Each row comes from the steps of one path. Every step used is in the known rows, and no mark comes twice. Write the path behind each row, first mark first.
(in the rows, 100 means zero)
Known rows:
puni, bokate:  78  81  74  80  80  95 118 101 109 112  71  80  90 128 118 109 108 110  91  67  94 104  76 136  91  95  97  92  91 107  75
bokate, kedi, tebin, sada, puni:  65  96  89 101  88  87 115  96  93 121 103  83  98 128 111 107 111  85  75  79  79  94  88 113 103  98 114  76  77 120  64
tebin, sada, bokate:  70  96  88  77  82  82 148 101 102 120  92  94  97 126 116 109 108  88  72  71  84  70  84 104 104 101 114  90  99 100  65
zavup, kedi, puni:  80  95  84  88  78  97  96 104  82 114 119  68  89 130 107 108 112  95  82  73  88 115  92 120  91  84  97  70  99 104  60
tebin, sada, kedi, puni:  64  97  95  93  83  77 104  97  90 117 103  80  98 128 111 110 106  81  73  81  76  69  84 122  97  93 106  74 112 110  40
puni, bokate, tebin, sada:  92  94  81  66  89  86 125  94 129 126  77  88  84 124 109 112 105 105  85  65  78  92  81 132  93 110 103  66  94 118  33
tebin, sada, puni, bokate:  85  86  86 102  80  77 155  94 112 118  72  85  93 128 120 113 105 101  84  72  98  95  78 139 111 101 108  82  95 118  42
zavup, puni, bokate, tebin:  94  81  86  82  82 104 116 102 121 123  71  78  82 129 111 109 117 100  91  67  66  98  84 134  82  87 102  56  81 133  31
zavup, bokate, kedi, puni:  89  88  91  78  85 103  79 102  88 118  90  76  89 128 114 102 119  90  77  77  90 114  91 102  82  75  88  71  93 107  81
bokate, tebin, sada, puni:  94  95  88  99  88  85 145  94 110 117  93  93  92 128 105 109 108  85  76  74  76  79  88 117 101  95 111  54  93 126  25
sada, zavup, bokate, tebin:  78  83  88  65  89 113 128 104 114 115  79  86  83 122 115  97 122  79  83  80  85  85  89 121  90  94 105  62  89 101  62
bokate, kedi, puni, tebin:  87  83  79  69  86  94  80 101 115 115 103  89  92 130 114 118 114 102  85  65  70  96  82 102  80  79  86  80  90 120  49
sada, kedi:  63  87  79 103  80  90  96 100  86 106  93  83  92 126 114 107 112  83  85  80  87  76  84 127  87  93 106  94  96 101  70
zavup, bokate, kedi, puni, sada, tebin:  73  97  91  66  82 106  68  96  91 117  83  76  90 123 126  98 121  82  70  76  94 111  84 104  75  89  87  68  95 101  79
zavup, puni, bokate:  82  80  87  88  74  97 128 101 105 120  71  75  91 131 118 110 114 103  91  71  83 102  80 137  88  86 103  80  85 125  57
bokate, kedi, puni:  85  87  82  73  87  96  75 103  83 114 104  79  94 130 108 104 113  94  80  71  83 100  87 109  81  73  92  72  97 117  69
bokate, tebin, sada:  91 102  84  68  90  88 127  91 112 121  98  95  90 126 101 108 107  91  77  71  74  81  88 112  90 102 107  62  96 116  42
kedi, puni, bokate, tebin, sada:  91  91  89  66  90  86 114  99 129 128  81  78  87 127 110 112 104 105  80  65  67  92  79 130  94  96  95  48 103 124  17
bokate, kedi:  86  91  74  75  86  95  86  99  83 111  98  88  91 128 107 102 116  93  86  70  93 100  88 113  82  87  99  89  88 111  82
sada, zavup, tebin:  65  84  90  69  79 107 131 103 106 113  93  82  96 123 117 102 120  83  85  76  77  70  85 138  99 104 109  81  94  91  95
kedi, tebin, sada, bokate:  43  94  91  80  84  90 141 105 110 122  96  83 101 125 118 110 106  88  70  75  68  71  84 102 103 107 118  85  86  99  79
tebin, sada:  79 102  86  74  83  81 140  90  97 118  97  92  98 128 106 109 103  94  75  74  91  85  85 115  96 103 107  86  99 107  68
sada, puni, bokate, tebin:  93  73  76 104  85  98 124 103 122 111  67  80  83 126 117 111 112 101  91  69  80  98  80 138  94  87 100  59  87 126  33
sada, puni:  82  80  81 112  79  94 137 100  88 103  88  85  97 131 114 106 110  89  81  76  93  91  83 121  97  80 105  80  90 114  69
puni, bokate, kedi, tebin, sada:  62  95  82  69  89  87  94  97 114 131  87  78  91 124 115 110 109 105  86  69  80 107  81 129  95 113 105  88  79 112  70
zavup, bokate, kedi:  89  91  83  81  83 103  90  98  90 116  86  86  86 125 113 101 121  89  83  76 101 116  91 105  82  89  96  88  83 101  97
kedi, puni, tebin, sada:  80  94  90  71  84  79 133  94 127 122 103  93 101 131 114 124 101 102  74  68  69  83  78 103  94  94  96  76 103 117  34
kedi, puni, sada, bokate:  68  91  85  83  82  98 115 103  83 110  85  80  96 128 125 101 109  91  67  65  69  67  76  95  89  80  94  73  97 107  62
sada, bokate:  67  83  79  84  81  97 130 108  97 108  86  87  95 127 119 106 112  89  79  71  85  76  84 106  94  87 108  92  93  99  83
kedi, puni:  76  83  85  79  83  97 109 103  90 108  96  76  98 132 110 107 105  96  77  74  80  92  82 113  87  74  94  70 102 111  71

Which path is each row?
 61  93  83  66  81  99  96  97  92 108  89  76  99 127 124 104 107  88  70  72  84  87  76 116  80  88  92  67 104 107  67 -> kedi, puni, sada, tebin
 66 101  88  96  81  77 115  92  92 117  99  89  95 126 110 109 108  81  80  80  87  70  86 125  97 108 113  91 102 102  54 -> tebin, sada, kedi
 47 106  91  88  80  92 127 105 101 127 118  76  91 122 114 110 111  86  75  73  75  96  93 108 107 116 121  85  83  92  70 -> zavup, kedi, tebin, sada, bokate
 63  74  84  98  80  90  83 107 104 111  77  67  89 127 123 111 110  96  88  75  79  87  77 144  90  86  95  79 103 109  47 -> sada, kedi, puni, bokate
 95 104  95  75  86  95 132  92 118 125  85  91  86 123 107 106 111  88  73  76  82  95  92 103  90 104 103  61  91 107  55 -> zavup, bokate, tebin, sada
 48  88  86  51  92  91 110 102 115 130  85  78  89 121 119 106 114  94  88  72  82  90  81 146 106 118 112  87  81 109  59 -> puni, bokate, kedi, tebin, sada, zavup
 82 103  86  90  75 101 128  89  75 116  86  85  95 131 114 100 114  89  74  69  75  82  81 108  81  86 100  75  82 124  60 -> zavup, puni, sada
 48  82  80  81  88 106  89 113  96 115  96  79  93 125 118 104 119  88  79  72  70  86  87 100  89  90 109  90  74 102  94 -> sada, bokate, kedi, tebin
 52  99  89  77  84  89 133  94 101 120 101  82 101 128 109 109 101  94  71  78  75  87  83 113  98 108 111  82  84 104  82 -> kedi, tebin, sada
 85 106  91  77  80  80 120  93 119 127 124  86  91 128 111 124 108 102  81  67  75 106  88 109  98 105 100  76  99 110  24 -> zavup, kedi, puni, tebin, sada
 73  92  85  75  81  78 155  98 135 121  92 104  96 126 123 122 109  96  76  65  73  68  79  95 100 106 110  97  94 104  45 -> puni, tebin, sada, bokate
 62  74  78 105  85  99  94 106 106 114  77  71  90 127 122 108 115 100  90  72  82 114  80 136  96  91 102  82  70 119  71 -> sada, puni, bokate, kedi, tebin
 82 100  85  58  88  90 127  99 124 133  97  81  73 117 109 107 116  94  95  67  87  98  91 154 107 123 114  65  94 107  12 -> puni, bokate, tebin, sada, zavup, kedi
 36  99  78 106  82 101  85  95  81 107  91  75  94 124 122 102 110  84  74  78  66  70  77 116  83 106 103  89  76 101  78 -> puni, sada, kedi, tebin
 76  85  76  78  85  97  97 108  89 113  92  90  90 125 117 102 121  88  84  68  87  84  89 102  88  85 106  94  89 105  80 -> sada, bokate, kedi
 82  72  77 109  78  92 135 102 107 108  67  79  90 128 122 110 110 102  90  71  97 103  77 141 101  88 101  85  89 117  59 -> sada, puni, bokate
 90  81  73  73  87 100 107 101 125 116  71  82  81 124 113 108 110 107  91  65  78  99  80 133  83  95  96  68  88 115  49 -> puni, bokate, tebin
 79  82  78  79  88 104 118 110 112 111  86  89  87 126 113 105 115  87  80  68  68  72  87 102  87  87 107  68  90 108  56 -> sada, bokate, tebin
 35  85  83 105  82  99  89 104  91 108  98  73  96 126 117 108 111  83  81  83  70  78  85 125  88  99 110  90  81  99  85 -> sada, kedi, tebin
 68 106  89  66  82  85 140  96  91 124 118  85  89 122 107 104 114  82  85  76 101  91  94 137 111 116 119  85  99  97  47 -> tebin, sada, zavup, kedi
 54  96  89  89  82 109  96 103  80 123  90  78  93 127 122  98 124  81  72  68  53  78  85  92  83  89 109  78  64 121  70 -> zavup, puni, sada, bokate, kedi, tebin
 82  77  78 110  80  92 142  98 121 105  88  97  95 130 122 121 110  98  85  70  81  89  77 112  95  86 100  88  85 118  49 -> sada, puni, tebin
 70  87 100  64  81  85 161  97 112 131  76  82  91 128 116 108 115  89  87  74  85  79  81 151 109 104 118  78  95 122  30 -> tebin, sada, zavup, puni, bokate
 57 111  90  85  80  91 118  95  95 126 124  74  93 124 105 110 107  93  78  75  82 111  93 118 101 118 115  81  82  98  73 -> zavup, kedi, tebin, sada
 69  95 102  67  80  88 164  96  94 127  96  88  98 129 108 104 114  75  77  80  82  67  88 130 105  99 122  73  97 122  38 -> tebin, sada, zavup, puni
 77  76  82  78  81  95 106 105 107 112  76  70  93 131 119 111 105 109  86  68  84 103  75 134  91  82  90  74 100 113  61 -> kedi, puni, bokate
 61 104  86  70  89  89  98  95  94 125 107  84  97 126 106 106 110  92  77  76  77  96  88 109  92 106 109  83  80 110  79 -> bokate, kedi, tebin, sada
 78  74  88  66  85 108 131 107 122 124  71  78  81 127 115 105 122  90  93  71  69  80  83 150  92  91 110  56  86 129  20 -> sada, zavup, puni, bokate, tebin
 68  78  90  70  79 100 150 102 121 118  91  93  96 131 120 116 122  87  87  73  69  71  81 125  93  90 110  83  84 124  36 -> sada, zavup, puni, tebin
 79  98  84  71  86  82 115 101  95 124  98  96  92 123 112 106 115  86  78  69  87  77  90 100  98 100 113  92  95 106  64 -> tebin, sada, bokate, kedi
 50  96  76  80  88 105  86 102  83 115  91  82  91 121 123  98 117  89  73  65  65  78  80  92  85  96 101  90  69 105  88 -> puni, sada, bokate, kedi, tebin
 78  78  82  74  86  94  91 112 120 116  97  91  92 129 124 119 119  97  81  63  63  82  81  92  86  76  93  84  91 115  47 -> sada, bokate, kedi, puni, tebin
 69  97  98 107  84  94 119  96  99 125  90  80  95 124 115 105 118  80  72  84  86 109  92 105 102 100 110  75  74 109  78 -> zavup, bokate, kedi, tebin, sada, puni
 69  95  76  84  81  98 127  99  85 108  81  90  93 124 124 100 111  90  73  65  80  69  77  97  89  93 100  91  88 100  76 -> puni, sada, bokate
 84 104  83  85  85 106  91 105  92 118 108  76  79 122 115 102 118  88  74  61  59  86  89  98  86  90  96  49  91 109  27 -> zavup, kedi, puni, sada, bokate, tebin
 64  95  89  58  85  84 154  94  98 118  96  92  97 125 110 103 109  83  79  77  94  67  84 131 108 107 115  86 102 104  57 -> tebin, sada, zavup
 80  98  83  72  82  79 145  89 128 120  97 103  98 127 115 123 104 103  80  68  80  83  79 107  94 108 102  94  93 111  49 -> puni, tebin, sada
 38  93  92  60  88  93 145  98 104 120 100  82 101 126 113 105 106  83  74  81  77  70  84 129 107 112 119  81  89 101  71 -> kedi, tebin, sada, zavup
 41  99  93 114  77 104  96  95  76 116  91  71  95 128 119 103 117  76  74  80  54  70  81 117  81  97 109  78  71 120  60 -> zavup, puni, sada, kedi, tebin
